Each row comes from the steps of one walk. Every step used is in the known rows, and no mark comes twice. Write the walk behind each row, first mark first.
In the rows, zero is written as 128.
Known rows
potop > vebo > keso > tamiga > padat > dama > pidap: [113 147  98 143 158 172 106  73 114 133 127 111 136 129 119 117 201 145
 125 143 121 125 133]
tamiga > padat > dama > pidap > nogovek > vebo > keso: [135 146  84 149 143 110 143  70 142 111 122 107 116  81 118 120 168 122
 130 123 108 141 139]
pidap > potop > tamiga > padat > dama: [125 129 110 129 134 185 106 110 115 142 128 100 153 129 111 118 156 136
 103 150 109 135 127]
tamiga > keso > pidap: [122 123 133 105 161 118  69 139 106 150 164 119 114 123 129 127 132  98
 131 123 140 113 129]
potop > vebo > keso > tamiga > padat: [123 154  93 134 144 154  15  88 122 144 131 113 160 121  89 115 200 118
 131 115 129 130 130]
vafunum > vebo > keso > tamiga > padat > dama > pidap > potop: [114 152 126 153 176 155 115  82 145 112 102  86 111 133 139 127 158 149
 126 144  98 153 128]
vafunum > vebo > keso > pidap: [157 133 134 126 155  86  94 105 102 108 150 129 100 105 129 123 127 103
 143  92  86 141 133]
nogovek > vebo > keso: [143 144  89 141 122  91 140  99 139 107 101 122 124  96 116 120 160 116
 147 107 125 145 140]
vafunum > vebo > keso: [159 130 115 139 129 107 142  88 123 104 115 128 115 128 117 121 137 121
 142  97 103 129 133]
dama > pidap > nogovek > vebo > keso > tamiga > padat: [118 157  97 149 160 129  40  74 146 133 136 106 135 104 107 121 182 114
 128 121 135 146 134]
keso > tamiga > padat > dama > pidap: [106 135 119 144 164 170  88  96 110 137 140 115 140 142 132 119 187 141
 115 151 135 128 134]
tamiga > padat > dama: [124 119 114 129 145 164  80 118  87 141 146 116 169 128 113 117 194 129
 108 144 120 126 136]
padat > dama > pidap > nogovek: [118 133 131 140 154 136 190  83 147 124 148 110  90 111 150 134 108 137
 113 150 103 119 125]
vebo > keso > pidap > potop > tamiga: [143 147 118 130 124 136 149 107 159 124 115  98  92 106 124 127  70 118
 132 119  87 152 118]
vebo > keso: [147 135 100 142 127 112 137  97 136 116 120 123 128 119 116 118 148 109
 144 106 106 136 133]
pidap > nogovek > vebo > keso > tamiga > padat: [125 154  94 142 152 125  15  82 139 136 140 105 146 102  99 120 185 105
 128 113 135 144 134]
potop > tamiga > keso > pidap > nogovek > vebo: [127 144 111 112 131 101 123 109 143 136 141 110  86  79 123 134  93 111
 123 126 144 124 128]
vafunum > vebo: [143 124 145 126 128 121 138 113 111 111 121 133 113 140 127 130 115 142
 125 117 123 119 128]
vafunum > vebo > keso > tamiga > padat: [134 142 110 140 151 139   9  87 116 135 139 115 159 136  95 115 190 111
 129 106 131 138 134]
potop > vebo > keso > pidap > dama: [134 154 133 139 140 107 135 114 147 106 149 122  83  76 137 112 124 130
 143 126  68 163 123]
nogovek > pidap > potop > tamiga > padat > dama: [124 130 105 133 128 181 132 103 125 140 118  83 156 119 117 119 163 142
 104 151 117 141 127]
tamiga > padat: [123 130 123 128 139 149  64 127 118 140 140 126 152 124 104 123 164 127
 115 131 127 130 131]
padat > dama > pidap: [115 126 124 142 151 153 172 105 117 123 127 120 116 135 147 124 151 149
 120 153 122 125 132]

Write each row's walk
[113 145  97 151 160 148  93  82 116 126 122 110 138 120 125 114 205 136
 125 140 136 141 141] -> nogovek > vebo > keso > tamiga > padat > dama > pidap
[108 152 106 140 156 124  97  83 140 127 132 104 113  89 131 131 158 137
 117 144 144 137 135] -> keso > tamiga > padat > dama > pidap > nogovek > vebo
[124 159  93 140 147 154 155  76 144 116  95 100 115 103 113 122 173 150
 135 137  83 132 125] -> tamiga > padat > dama > pidap > potop > vebo > keso
[107 154 118 156 178 160 117  92 153 121 105  85 118 125 141 125 166 142
 127 149 100 155 128] -> vebo > keso > tamiga > padat > dama > pidap > potop
[130 157  93 146 141 100  62  75 149 125 124 104 127 102 119 122 162 100
 145 103 137 146 133] -> pidap > nogovek > vebo > keso > tamiga
[115 165  96 144 155 152  96  68 141 125 106  93 126 124 128 120 181 134
 143 128 113 138 126] -> padat > dama > pidap > potop > vebo > keso > tamiga
[105 143 137 144 164 153 186 114 154 114  98  94  98 126 159 135 124 158
 122 163 101 147 123] -> padat > dama > pidap > potop
[109 129 109 122 130 189 181 107 148 154 110  88 114 154 124 125 111 133
 114 159 154 104 121] -> padat > dama > pidap > potop > tamiga > keso
[118 148  96 136 158 172  50  87 110 139 123  92 164 121 107 115 214 131
 122 139 110 135 130] -> pidap > potop > vebo > keso > tamiga > padat > dama
[142 147 114 119 146 102 100 106 111 120 143 125 103  88 119 124 141 112
 147 103  85 134 127] -> potop > vebo > keso > pidap
[ 96 152 131 148 178 166 109 105 148 127 109  87 118 132 146 130 156 152
 120 162 113 153 126] -> keso > tamiga > padat > dama > pidap > potop
[ 95 168 117 130 158 181 118  91 140 132  98  94 115 117 126 132 164 172
 121 160 113 127 118] -> keso > tamiga > padat > dama > pidap > potop > vebo
[115 164  94 140 149 152  48  83 151 137 108  85 152 106 104 121 197 132
 132 125 126 149 126] -> nogovek > pidap > potop > vebo > keso > tamiga > padat
[124 130 137 111 164 110 109 109 137 146 177 110  88  98 134 137  93  96
 123 126 117 109 122] -> tamiga > keso > pidap > nogovek
[138 152  92 147 136  88 175  74 162 103 112 114  92  81 129 127 131 121
 142 115 111 141 136] -> dama > pidap > nogovek > vebo > keso
[126 141  90 140 155 141  42  76 108 138 147 100 164 105 110 113 210 110
 118 129 124 138 139] -> pidap > nogovek > vebo > keso > tamiga > padat > dama
[128 148 125 122 145  77 107 114 138 118 143 118  88  63 138 139 106 120
 128 123 121 143 131] -> keso > pidap > nogovek > vebo
[120 168  93 140 138 134  99  72 162 125  95  83 130 109 123 123 172 130
 149 117 126 147 123] -> nogovek > pidap > potop > vebo > keso > tamiga
[136 147 112 133 139 152  82 109 143 136 129 103 123 107 100 121 120 118
 121 122  93 152 124] -> vebo > keso > pidap > potop > tamiga > padat
[110 167 102 144 163 162  47  83 146 135 114  99 134 118 106 122 186 136
 131 129 118 141 125] -> dama > pidap > potop > vebo > keso > tamiga > padat
[134 159  97 133 130 131 173  90 156 111  88 105 108 102 115 128 139 139
 146 121  87 135 120] -> pidap > potop > vebo > keso
[126 144 100 142 150 143   4  95 123 143 141 113 167 130  97 114 197 105
 130 111 133 142 135] -> vebo > keso > tamiga > padat
[121 143 110 150 168 144 116  59 146 131 155 101 113 111 131 125 148 119
 118 137 103 128 129] -> vebo > keso > tamiga > padat > dama > pidap > nogovek
[129 157 125 132 163  88 116 122 151 105 108  97  90  79 143 133 118 120
 145 120  86 170 128] -> nogovek > vebo > keso > pidap > potop
[120 140 138 150 120 121 193 122 177 109 124 101 107  93 152 115 126 152
 130 147 113 172 122] -> nogovek > pidap > dama
[117 130 112 140 139 180 145  98 119 136 133 116 127 138 124 120 151 148
 107 154 123 125 131] -> potop > tamiga > padat > dama > pidap
[141 149  78 147 128 124 159  61 148 116 119 104 110  85 110 118 147 121
 126 123 108 140 135] -> potop > tamiga > padat > dama > pidap > nogovek > vebo > keso
[111 128 120 142 157 166 134 105 110 131 135 119 132 134 131 121 174 148
 111 155 123 126 134] -> tamiga > padat > dama > pidap
[111 142 144 116 173 124 102 141 144 136 127  94  96 113 144 138 111 119
 131 141 113 136 121] -> tamiga > keso > pidap > potop
